Known rows, with every way that one mark hangs from another
duta[nupi[lasud[nefen[fomog]]] zibivub]: [ 2.06 -6.29 -1.38  1.05 -2.10  1.23 -1.60 -3.03 -2.18  2.30  5.10 -2.82
 -0.15 -1.71  0.32  0.62 -2.61 -1.53  1.77  3.32 -2.21 -1.28 -2.98 -0.56]
nupi[duta]: [-0.67 -1.79 -1.24  1.03 -0.92 -0.05 -0.65 -0.20 -1.40 -2.02  1.99  1.37
  2.53 -1.96 -0.86  1.46 -0.12  1.35  1.92  0.39 -0.28 -1.71  1.14  0.24]
zibivub[duta[nupi[lasud[ligeli nefen[fomog]]]]]: [ 3.05 -8.06 -0.74 -1.72 -0.24  1.25 -1.84 -3.14 -1.06  1.65  3.89 -1.61
  1.46 -0.89 -0.42 -0.67 -2.11 -2.20  3.27  2.35 -2.15 -5.24 -3.45  0.18]
ligeli[rozom totez]: [-1.36 -1.69 -1.59  1.63  1.47  0.14  1.60  0.82  0.18 -1.68 -0.11 -1.15
  1.82 -2.87 -2.02  3.29 -0.62 -1.32  0.52 -0.30 -1.77  1.13 -1.14  2.54]
totez[ligeli]: [ 1.83 -1.80 -1.48  1.78 -0.18  0.31 -1.80  0.96 -1.77  0.05  0.97 -0.18
  1.22 -2.30 -2.08  0.36  1.34 -0.45  0.66  1.70 -0.16 -0.51 -0.34 -0.28]
nupi[duta[zibivub] lasud[ligeli nefen[fomog]]]: [-0.08 -5.13  0.20  0.76 -2.56 -0.41 -1.65 -2.56 -1.37 -0.64  6.41 -1.83
  1.03 -1.44  0.03  1.32 -1.91 -1.33  2.68  1.65 -2.46 -4.86 -0.59  0.74]
lasud[ligeli]: [ 2.26 -3.52 -0.04  1.00  0.10 -1.29 -1.38  0.94  0.51  0.08  2.07 -0.66
  1.69 -2.22 -0.62  1.08  1.02 -1.61  0.93  0.82 -1.01 -1.73  1.32  0.81]
nefen[fomog lasud[ligeli[rozom] nupi]]: [ 3.40 -4.75 -0.10  1.04  2.30 -1.93 -2.97 -1.61 -1.46 -2.06  1.70 -4.71
  1.58 -0.35 -1.94  1.69 -1.51 -3.88  1.84  0.33 -6.44 -3.04 -3.27  1.49]
rozom[ligeli[totez]]: [ 2.66 -2.52 -2.26  1.65  1.36  0.51 -0.53 -0.02 -0.05  0.71  0.44 -0.57
  3.44 -2.87 -0.76  2.69  0.86 -2.66 -0.08 -0.73 -0.75  0.80  0.37  2.06]
nupi[duta lasud[ligeli[totez] nefen]]: [-2.72 -3.79  1.30  0.03 -1.30 -0.41  0.21 -0.91  0.70  0.32  3.92 -0.45
  3.07 -3.13 -0.75  2.53 -0.91 -1.32  3.47  0.68 -0.22 -3.54  0.42  2.66]
tifum[ligeli[rozom totez]]: [-0.49 -1.49 -3.73  1.06  1.20 -0.81  1.78 -0.54  0.31 -0.93  1.21 -1.84
  0.72 -4.12 -2.85  3.17  0.02 -2.18 -0.54 -0.29 -1.10  0.17  0.21  3.76]
duta[nupi[lasud] zibivub]: [ 0.51 -4.72 -2.43  2.52 -1.46  1.29 -1.87 -0.85 -2.02  3.37  4.44 -0.51
 -0.54 -3.50  1.49  0.84 -0.23  0.12  0.33  3.46 -1.24 -0.02 -1.31 -0.46]
ligeli[totez]: [-0.48 -2.06 -0.84  1.12  0.95 -0.14 -0.63  0.25  0.61  0.70  0.28 -0.22
  2.94 -2.73 -2.25  2.25  0.75 -0.68  0.61  0.08 -0.45  0.94 -0.39  1.07]
lasud[ligeli[rozom] nefen[fomog] nupi[duta]]: [ 2.78 -5.74  0.16 -1.86  0.19 -0.39 -0.14 -1.48 -0.75 -5.21  2.31 -3.39
  0.95 -1.56 -1.86  1.72 -4.06 -4.72  2.97  0.73 -3.22 -4.00 -1.70  2.55]
lasud[ligeli[tifum] nefen nupi[duta[zibivub]]]: [ 2.36 -6.50 -1.06 -1.11  0.06 -0.15 -1.97 -0.94  1.81 -1.09  2.70 -1.74
  1.22 -3.17  0.38  0.82 -1.58 -4.68  1.96  2.39 -1.31 -3.73 -1.14  2.08]
lasud[nupi]: [ 2.60 -3.36 -0.59  0.34  0.55  0.19 -1.50  0.79 -0.49  0.04  0.44 -1.04
  2.16 -1.95 -1.66 -0.36 -0.60 -1.97  0.75  0.51 -0.49 -0.33 -1.20  0.35]
duta[nupi zibivub]: [ 2.79 -5.51 -2.95  1.70 -0.28  0.84 -2.91 -0.57 -0.85  1.83  2.83 -0.89
 -1.05 -3.81  1.31  1.26 -0.01 -0.81 -0.39  3.66 -0.99  0.91 -0.48 -0.74]
tifum[ligeli[rozom]]: [ 1.10 -1.34 -3.64  1.44 -0.07 -0.90  2.09 -0.05 -0.60 -1.71  2.07 -1.56
  0.23 -2.86 -1.82  1.66 -0.50 -1.42 -0.23 -0.08 -1.30 -1.05  0.81  2.85]
tifum[ligeli]: [ 1.98 -1.76 -2.95  0.80 -0.62 -1.17 -0.30 -0.46 -0.31  0.58  2.47 -0.78
  1.28 -2.83 -1.96  0.53  0.85 -0.69 -0.15  0.34  0.13 -1.33  1.55  1.35]
ligeli[tifum]: [ 0.65 -1.80 -2.06  0.92  0.54 -0.55  0.39  0.13  0.03 -0.35  0.41  0.41
  3.43 -0.89 -1.81  0.72  0.62 -0.49  1.75  0.40 -1.52 -0.59 -1.02  0.69]
nupi[duta[zibivub] lasud[ligeli[rozom tifum]]]: [-3.15 -2.90 -2.69  2.34 -0.13 -0.21  1.37 -0.34 -1.19 -2.13  4.65  0.02
  0.73 -2.49  0.84  2.85 -0.48 -0.99  1.90  1.45 -3.84 -3.57 -0.83  2.94]
zibivub[duta[nupi]]: [ 2.62 -5.80 -3.16 -0.48  1.17  2.02 -2.18 -1.08 -0.68  1.23  0.83  1.06
  1.16 -2.24 -0.02 -0.31 -0.24  0.03  0.98  2.26 -0.43 -1.90 -2.00 -0.67]
zibivub[duta[nupi[lasud[ligeli]]]]: [ 1.31 -6.51 -1.80 -0.15  0.67  1.49 -2.13 -1.00 -1.01  2.73  3.32  0.79
  1.21 -2.58  0.68 -0.49  0.39 -0.57  1.87  2.48 -1.26 -4.01 -1.53  0.40]
zibivub[duta[nupi[lasud[ligeli[tifum] nefen]]]]: [ 1.56 -7.29 -1.81 -1.54  0.65  1.52 -0.03 -1.83  0.86  2.55  2.74 -0.13
  2.26 -1.61  0.52 -0.67 -1.21 -2.48  3.69  2.82 -1.42 -5.07 -3.39  1.59]

Rows
[ 1.14 -5.80 -1.19  1.83 -2.23  1.52 -0.50 -1.32 -0.56  3.28  4.69 -1.74
 -0.44 -3.00  1.87  0.42 -2.15 -0.99  1.25  3.61 -0.35 -0.79 -1.79  0.23] => duta[nupi[lasud[nefen]] zibivub]
[-2.10 -2.32  0.45  1.04 -2.87  0.42  1.56 -0.89 -1.18 -0.64  3.87  0.61
  3.15 -0.94 -0.40  0.62 -2.36  1.17  3.78  0.43  0.33 -3.28 -0.13  1.13] => nupi[duta lasud[nefen]]
[-1.31 -3.70 -0.55  1.47 -2.95  0.53 -0.56 -2.93 -2.32 -0.80  5.54 -1.20
  1.76 -0.64 -0.61  0.99 -2.70  0.33  2.63  1.13 -1.91 -3.54 -1.64 -0.01] => nupi[duta[zibivub] lasud[nefen[fomog]]]
[ 2.14 -2.41 -3.45  1.06  2.20  0.30  0.30 -0.54  0.36  0.53 -0.44 -0.06
  4.68 -2.39 -1.48  2.82  1.30 -3.32  0.74 -0.53 -1.77  0.55 -0.82  2.57] => rozom[ligeli[tifum totez]]
[ 0.86 -2.66 -2.03  0.94  1.52 -1.11  1.82  1.08  0.60 -2.42  0.77 -1.20
  1.60 -1.64 -1.03  2.29  0.06 -2.83  1.57  0.66 -3.60 -1.68 -0.76  2.84] => lasud[ligeli[rozom tifum]]
[-1.85 -1.41 -2.84  1.10  2.38 -0.07  2.45  0.29  0.67 -2.01 -1.06 -0.81
  2.85 -2.21 -2.63  3.53 -0.27 -1.93  1.27 -0.19 -2.75  0.88 -2.33  3.05] => ligeli[rozom tifum totez]
[ 0.37 -1.06 -3.50  1.70  1.14  0.44  1.37  0.87 -1.64 -2.45 -0.25 -0.62
  1.33 -1.67 -2.48  1.66  0.37 -1.70  1.33  1.48 -2.54 -0.62 -2.34  1.78] => totez[ligeli[rozom tifum]]
[-2.09 -3.31 -0.32  2.16 -3.15  0.89  0.48 -1.07 -0.72  0.23  5.15 -0.07
  1.47 -1.84  0.95  0.74 -2.26  0.74  2.14  1.37 -0.06 -3.08 -0.46  0.85] => nupi[duta[zibivub] lasud[nefen]]
[ 3.26 -4.72 -0.15 -1.24  0.10 -1.47 -0.33 -1.70  0.81 -1.15  1.82 -2.65
  3.20  0.03 -2.33  1.02 -1.03 -3.77  3.08  0.94 -3.12 -3.24 -1.72  1.32] => lasud[ligeli[tifum] nefen[fomog]]
[ 1.44 -7.02 -1.13  1.84 -1.25  0.73  0.76 -0.38  0.14  1.13  5.02 -3.37
 -2.15 -3.89  2.68  2.01 -2.87 -3.40  1.10  3.76 -2.29 -1.85 -1.49  2.34] => duta[nupi[lasud[ligeli[rozom] nefen]] zibivub]
[ 2.61 -5.68 -0.77 -0.83 -1.11  0.63 -2.71 -2.62 -1.03 -2.13  3.14 -2.59
  1.09 -1.73 -1.19  0.33 -3.23 -2.86  1.76  1.51 -1.69 -2.59 -2.33  0.04] => lasud[nefen[fomog] nupi[duta[zibivub]]]
[-0.04 -5.86 -3.92 -0.20  2.15  1.61  1.11 -0.91 -0.94  0.23  2.04  0.19
  1.11 -1.97  0.37  0.84 -0.63 -1.97  2.58  2.18 -3.62 -3.97 -3.59  2.31] => zibivub[duta[nupi[lasud[ligeli[rozom tifum]]]]]
[ 1.48 -6.35 -1.63  1.83 -0.88  0.25 -2.92 -0.43 -1.18  3.48  5.43 -1.15
 -1.04 -4.20  2.22  1.21  0.69 -1.44  0.36  3.96 -1.78 -1.33 -0.20  0.25] => duta[nupi[lasud[ligeli]] zibivub]
[ 2.79 -3.83  0.55  1.65  0.71 -2.70 -4.18 -2.18 -1.30  0.17  2.75 -2.90
  2.74  0.23 -1.78  1.75  0.75 -1.15  2.12  0.44 -5.13 -3.50 -1.00 -0.20] => nefen[fomog lasud[ligeli]]
[ 1.87 -6.45 -1.53 -1.10 -0.48  2.20 -0.74 -3.50 -2.11  1.54  3.02 -0.92
  2.03 -0.03 -1.15 -1.04 -2.86 -0.52  3.30  1.90 -1.55 -3.94 -4.49 -0.50] => zibivub[duta[nupi[lasud[nefen[fomog]]]]]
[ 1.73 -5.54 -0.41  1.80  0.67 -1.34 -5.89 -1.36 -0.30  0.14  3.79 -2.10
  0.99 -2.90  0.93  1.48  0.15 -2.02  1.01  1.95 -3.29 -3.92 -0.49  0.56] => nefen[lasud[ligeli nupi[duta[zibivub]]]]
[ 4.23 -4.89  0.54 -1.21 -0.40  0.08 -1.23 -1.35 -0.49 -1.06  1.08 -3.42
  2.50 -0.34 -2.82 -0.58 -3.03 -3.59  2.10  0.53 -1.54 -1.53 -2.94  0.26] => lasud[nefen[fomog] nupi]
[-2.86 -2.16 -1.64  2.93 -2.18  0.67 -0.83 -0.68 -2.25  0.31  4.95  1.10
  1.38 -2.33  0.57  1.14 -0.21  1.89  1.29  1.13 -0.86 -2.26  0.11  0.17] => nupi[duta[zibivub] lasud]
[-2.31 -3.41 -2.05  1.79 -0.88 -0.53 -1.05 -0.85 -0.94  0.15  5.13  0.83
  1.92 -2.49  0.69  1.68  0.92 -0.41  2.08  1.74 -2.61 -3.86 -0.01  1.41] => nupi[duta[zibivub] lasud[ligeli[tifum]]]
[ 3.96 -5.67 -0.76 -1.91  1.70 -0.76  0.92 -1.04  0.57 -3.38  0.58 -4.41
  1.90 -0.55 -2.59  0.95 -3.21 -6.58  2.85  0.73 -4.58 -2.92 -3.81  3.00] => lasud[ligeli[rozom tifum] nefen[fomog] nupi]
[ 4.46 -5.94  0.55 -1.35  0.70 -0.66  0.18 -0.53  0.18 -3.14  1.31 -4.91
  0.69 -1.09 -2.04  0.91 -3.68 -5.92  1.94  0.73 -3.47 -2.68 -2.67  2.49] => lasud[ligeli[rozom] nefen[fomog] nupi]
[ 0.80 -6.24 -3.10 -0.73  1.54  1.22 -1.35 -1.40 -0.71  2.45  2.48  1.02
  2.20 -2.00  0.05 -0.33  0.78 -1.26  2.69  2.52 -2.24 -4.27 -2.71  0.81] => zibivub[duta[nupi[lasud[ligeli[tifum]]]]]
[-0.62 -4.14  0.33 -0.89  0.33 -0.89  0.43 -2.32  0.49  0.85  2.54 -2.51
  4.40 -0.88 -3.17  2.07 -0.67 -3.62  3.69  0.36 -3.37 -2.82 -3.09  2.31] => nupi[lasud[ligeli[tifum totez] nefen[fomog]]]
[ 4.47 -5.93  1.53 -1.02 -0.01 -0.55 -1.31  0.74  1.85  0.07  1.43 -2.95
  1.58 -2.36 -0.66 -0.27 -1.86 -4.78  1.60  1.34 -0.14 -2.32 -0.56  1.75] => lasud[ligeli nefen nupi]
[ 3.25 -4.51 -1.05 -0.90  1.80 -0.96 -1.71  0.69  0.85 -0.03  0.49 -1.37
  2.64 -2.21 -1.56  0.15  0.57 -4.26  1.56  1.09 -2.18 -1.91 -1.24  1.66] => lasud[ligeli[tifum] nupi]
[ 1.17 -6.75  0.33 -0.93  0.47  0.08 -3.10 -0.72  2.43 -0.13  2.73 -2.40
  0.75 -5.04 -0.10  2.22 -1.42 -4.80  0.91  2.00 -0.32 -2.21 -0.48  2.41] => lasud[ligeli[totez] nefen nupi[duta[zibivub]]]
[ 0.51 -5.76 -0.94 -0.11  1.46  0.02 -4.36 -0.44  0.91 -0.11  2.50 -1.17
  0.79 -5.45 -0.27  2.62  0.55 -3.69  0.02  1.81 -1.11 -1.43  0.10  1.72] => lasud[ligeli[totez] nupi[duta[zibivub]]]
[-0.96 -4.13 -0.29  0.88  2.78 -1.37 -2.65 -1.11  0.00 -2.36  1.12 -2.45
  2.23 -3.37 -1.24  4.09 -0.76 -3.14  2.11  0.40 -4.38 -2.80 -1.53  3.24] => nefen[lasud[ligeli[rozom totez] nupi[duta]]]
[ 2.65 -6.04 -0.67  1.04  0.76 -1.60 -6.84 -3.25 -1.81 -0.82  4.22 -3.09
  1.27 -1.60 -0.51  1.74 -0.18 -2.48  1.45  1.70 -5.18 -4.54 -1.59 -0.30] => nefen[fomog lasud[ligeli nupi[duta[zibivub]]]]
[ 0.13 -5.07 -2.64  0.49  0.23  2.38 -1.06 -1.34 -2.01  2.56  2.40  1.40
  1.73 -1.79  0.10 -0.80 -0.46  1.08  1.87  1.90 -0.59 -2.78 -2.68 -0.41] => zibivub[duta[nupi[lasud]]]
